Known rows, with every step that occurs:
f, c: [ -4.9  10.9   1.4   6.3  -5.1  -2.5   5.6  -3.4  24.4 -27.4   4.0 -14.0
  11.6   3.8  10.8  31.7 -24.7   8.0  13.5   1.1  20.5   4.9]
u, z, w, f, c, h: [-35.3   4.2  17.4 -19.9  20.4 -39.2  31.1   9.8  45.4 -38.2  51.4 -20.9
 -22.4   1.3   7.1   9.7  38.8  13.4  12.3   5.0 -37.6   0.8]
z, w, s: [ 12.2  13.3   6.3 -25.2   6.0 -13.7 -14.5   9.6  12.4 -10.7   3.6   0.6
 -12.4 -16.1  -4.1  11.8  -2.1  -2.3 -11.7  50.2  47.7   4.0]
h, w: [ 14.7  13.9  -3.2  34.3 -26.9  12.4  10.7  31.3  17.3   3.0  -6.8  37.1
  18.7  -8.0   9.0  -4.9 -16.5  -4.5  -9.7  -7.6  44.8 -11.4]
w, m, q, z, u: [-14.1 -36.5  -0.5   0.6   2.4  -5.9 -12.7  12.1 -58.6  18.2 -29.4  -4.6
 -18.9  37.1  -6.0  -1.7 -11.0   1.3   5.7  19.0   2.0  27.0]
m, q: [  3.3  -9.1  -9.9  -3.0   5.3 -16.2 -23.5  -6.0 -20.3  21.3 -26.4  -9.2
  -1.6  13.2  -7.5 -10.8 -26.6  -4.8  12.9  18.7  52.1  12.8]
w, f, c, h: [-25.8   8.5   7.1 -13.7  12.0 -16.4  17.6 -11.3  24.3 -64.6  36.8 -45.0
   6.7 -16.1  -1.8  34.5 -10.2   5.4   4.0  -2.8 -32.0  -2.3]
c, h: [  3.1 -12.3  -1.1 -10.0  -5.8  15.3 -20.2 -10.4   6.6 -28.1  -6.9  -3.9
  -3.2 -25.6  -2.1 -28.0   1.9  -7.8   2.0   7.1  -5.2  -5.2]
z, u: [ -7.2  -6.2   4.5  11.5 -10.3  18.7 -12.5  42.3  -2.7 -12.5 -17.1  13.8
 -14.7  14.1  12.4 -26.4  -4.0  -6.9  -5.9  36.9  58.6   9.3]
q, z, c, h, w: [ 21.6  10.4  -0.4  -2.8  -8.9  41.6   4.7  -7.1  23.1  21.9  -6.2  19.8
  -6.7  -4.2  25.6 -19.3  38.6 -13.9 -14.9  -5.2 -21.9 -23.7]
f, c, h, w, m: [-13.4  -6.4   9.7  23.6 -15.6   1.7  10.4   3.5   6.9 -58.1  28.3  -2.0
  33.2 -38.9  -5.6  15.7  -3.5  13.1  -0.1 -65.1 -43.9 -18.0]
z, c, h: [  7.4   4.8  -0.4 -10.5  11.9  35.9 -35.7 -14.9  14.6   0.7  -5.3  -7.3
 -14.1 -15.0   2.3 -50.1  30.4  -8.0  -5.5  14.8   5.3 -14.3]
q, m: [ 20.9  11.8   0.9   2.8  -4.0 -15.0  -6.2  -6.6  27.3 -18.0 -33.7  -2.9
   4.9  -7.4  10.3 -14.5 -21.3   2.6  -3.2  10.8   3.7  18.9]
q, z, c: [ 21.0  11.3  -7.7  -6.5   7.1  35.3  -6.3 -18.2  12.0  44.9 -20.8  14.1
 -21.8  25.1  18.6  -1.9  14.8  -6.4  -1.1  42.2  14.9   3.8]
m, q, z, c, h, w: [ 17.0   1.6  -2.9 -11.9   5.0  19.3  -9.9 -14.2  -7.1  43.9 -17.3  -1.7
  -3.2  16.5  17.3 -24.1  33.6 -16.7  -2.9  -6.2  -8.1 -17.3]
u, z: [ -4.2 -10.6  -6.4  15.5  -4.3  -9.0   8.5  16.1   8.8  14.3   2.8  18.6
 -17.6  11.6   4.4 -27.2  -3.6  10.2  13.2  -6.2   9.2   8.5]
m, q, z, u: [ -1.0 -20.8  -1.2 -12.9   0.9   0.1  -6.3  17.4 -32.6  27.0 -37.6  -4.1
 -23.9  50.8  17.5   0.6  -9.8 -11.5   7.7  42.2  31.4  22.6]
m, q, z: [ 12.4 -16.1 -11.4 -15.5   4.1 -11.0  -4.3 -20.7 -23.5  36.9 -32.3  -7.6
  -8.4  32.8   7.6  16.4 -21.7  -8.4  15.7  26.5  15.2  18.0]
z, c: [ 11.0  17.0  -6.0   9.1  10.3  30.0 -22.6   0.7  14.7  24.7 -11.5  10.0
 -12.1   8.3   2.5 -32.1  12.7  -3.0  -5.3  31.3  47.2  -3.2]
f, c, h: [ -6.2  -2.9   8.3 -14.2  -1.0   4.5  -5.4 -15.7  22.5 -54.8  10.0 -27.2
  10.3 -17.6   9.7  14.6  -5.0   1.9  13.1 -12.6 -16.2  -7.5]
s, w, m, q, z, c: [ -5.2  19.0 -14.0  -8.8  17.1   1.6  10.3 -22.2 -16.0  65.1 -11.2   4.0
  -6.5  33.7 -14.5 -15.0   7.2  -1.7  21.0  -1.2 -12.3  13.2]

Rows:
[ -7.6  10.1   1.1  12.1 -11.9  -1.0  23.2  22.4  18.0 -34.6  25.1   8.9
  11.4 -26.8  -3.2  -7.0  -2.6  -6.9 -20.3 -18.6  -9.8 -17.3]  c, h, w, f
[  4.2  -3.7  -4.7  45.4 -24.6   8.6   4.6  25.4  -7.9  -7.6   2.6  35.6
  21.4 -24.8 -15.8  -8.2 -19.4   9.5 -11.6 -33.2  13.6  -5.1]  h, w, m
[  2.9 -25.0  -6.4 -23.4  26.9  12.9 -37.2 -50.0 -37.6  31.3 -15.2 -27.6
 -19.4   9.5 -16.5 -28.0  24.6   0.6   8.4  -4.2 -48.2   2.9]  w, m, q, z, c, h
[  0.0  -8.3  -2.4  14.3  12.2  10.1 -33.9  -1.9 -25.7  20.4  -1.0  -2.9
  11.9 -14.3 -21.3 -51.2  26.6   1.7  -7.1 -42.2  -9.3 -20.1]  z, c, h, w, m, q
[ -8.5   3.4 -13.1  -9.5  -1.0 -17.4  25.4 -13.4 -24.9  39.4 -11.9   5.0
   4.9  23.7 -16.4   7.9 -23.2  -0.6  27.5  -8.2 -20.3  22.9]  s, w, m, q, z
[ -0.6  14.6  11.1 -12.6  -8.3 -10.7  11.5   1.5  22.8 -65.7  37.9 -23.8
  32.3 -39.7  10.2  46.4 -13.6   3.3  -4.4 -43.0 -20.0 -22.9]  f, c, h, w, s
[-36.1  40.2   3.4 -21.6   7.3 -19.4  56.6   1.5  50.7 -54.7  48.6 -28.0
  16.5  -9.7   2.5  27.6  -7.7  -1.6  16.2 -18.1 -35.5  -4.9]  s, w, f, c, h
[  7.6 -17.5  -7.8  21.3 -12.0 -13.3   7.6  -2.1 -41.0  33.1 -15.2  18.0
  13.0   9.7  -8.4  14.1 -21.7   4.1   1.2 -26.4 -11.4   9.1]  h, w, m, q, z
[ 14.9  18.4  -3.0  11.6 -15.8  -2.4   7.7  24.7   6.9 -12.6  15.0  17.6
  20.2 -24.1   0.8  23.1 -30.7  -0.6 -16.9 -11.1  37.9 -10.6]  h, w, s
[ -3.0   8.8   9.4  11.3 -18.3   4.1  13.8   9.5  32.4 -51.5  20.8  -2.1
  27.9 -27.0  19.1  18.3   0.8  -0.3   2.5 -41.2  -7.9 -22.1]  f, c, h, w
[ 12.4   7.4   1.8  -9.7 -13.5   0.0  -2.7   9.2   6.0 -35.0  21.5   0.4
  18.8 -45.3  -0.6   0.6  -7.8  -6.2 -18.0 -29.5  -6.6 -24.2]  c, h, w, s
[-23.9  14.4  19.1 -25.9  16.0 -22.7  15.9  -2.0  42.4 -55.8  32.9 -30.4
  -7.9 -11.7   3.3  24.5  21.3  -0.1  -3.3  31.6  -9.2  -2.1]  z, w, f, c, h
[  6.4 -14.4 -11.4  -3.9  25.3   3.7 -24.7 -31.9 -40.2  59.1 -21.2  -8.9
 -16.7  30.9 -14.5 -11.3   3.2   6.1   8.3  13.5  -6.5  13.8]  w, m, q, z, c
[  2.2 -30.9 -11.3  -3.6   4.6 -13.0 -15.0 -27.1 -48.2  32.0 -24.6  -9.1
  -6.1  17.5 -17.3  10.7 -27.6   6.3  14.4   3.0 -13.6  24.1]  w, m, q, z
[ 18.4   9.7   4.0 -40.6   3.0  -6.4   3.3  -8.8  10.6   7.2  -3.9   2.9
 -21.0   2.1  10.5  36.2  -1.9  -5.7  -9.2  62.9  16.2  11.9]  q, z, w, s
[ 10.7  -1.6  -7.6  20.1   6.2   8.2  -8.3  -5.6 -30.8  60.9 -15.1  13.9
   3.0  25.0  -7.0  -1.8   8.9   2.5  -4.2 -15.1  -4.1  -0.7]  h, w, m, q, z, c
[  1.6  21.1   0.3  -1.8   4.8  23.3  26.1  -2.6  23.5  12.6  19.6   7.5
  -8.3   2.3  13.5  -1.5  34.8 -11.5 -23.2   5.9 -34.9 -18.3]  q, z, c, h, w, f
[ -7.5 -25.6   1.7  26.5 -14.5  -3.3   6.7  38.7 -49.5  23.5 -22.3  21.3
   0.7  30.9   2.5   1.3  -6.2  -0.8  -6.1  -8.8  13.8  12.2]  h, w, m, q, z, u
[ -4.8 -17.1   2.4   0.1  11.9 -26.2 -31.4   0.3 -28.5  24.6 -17.3   0.5
  -9.2   1.8 -29.7 -24.9  -0.9   4.8   4.0  31.0  36.4  17.5]  z, w, m, q
[-14.3 -16.7   6.9  12.1  -1.5 -22.7  -6.1  -7.0 -18.6 -33.4  13.8 -22.5
  34.6 -19.3 -15.3  12.7  -9.2  10.9   9.8 -69.0 -34.9 -11.1]  f, c, h, w, m, q
[ 11.7  -4.5   0.3  11.8  -5.2  39.1  -3.8 -13.2  -3.3  10.9   2.5  21.6
  -0.5 -16.7  -1.1 -24.5  34.9   0.8 -14.8 -27.1 -52.1 -18.4]  q, z, c, h, w, m
[ -0.4   4.7   6.5 -19.1  11.0 -29.4   3.9  17.1  15.1   7.7  22.9   8.6
 -25.7  -1.4  -0.4  -4.4  14.9   9.2   1.6  25.3  20.6   7.4]  u, z, w, s
[  6.2 -16.0   4.1  -3.3  -4.8   4.2  -1.6  -9.1   0.0  15.5 -15.3  23.2
 -21.3  -1.8 -10.3   4.6   6.6   4.4  -5.0  40.4 -10.7  18.6]  q, z, w, m
[-19.7  31.4   3.8  31.2  -9.0 -22.2  49.4  30.2  33.4 -34.2  36.3   0.1
  28.0   4.2  10.6  59.3 -29.1   8.2 -10.0 -15.3  17.9  -6.5]  h, w, f, c
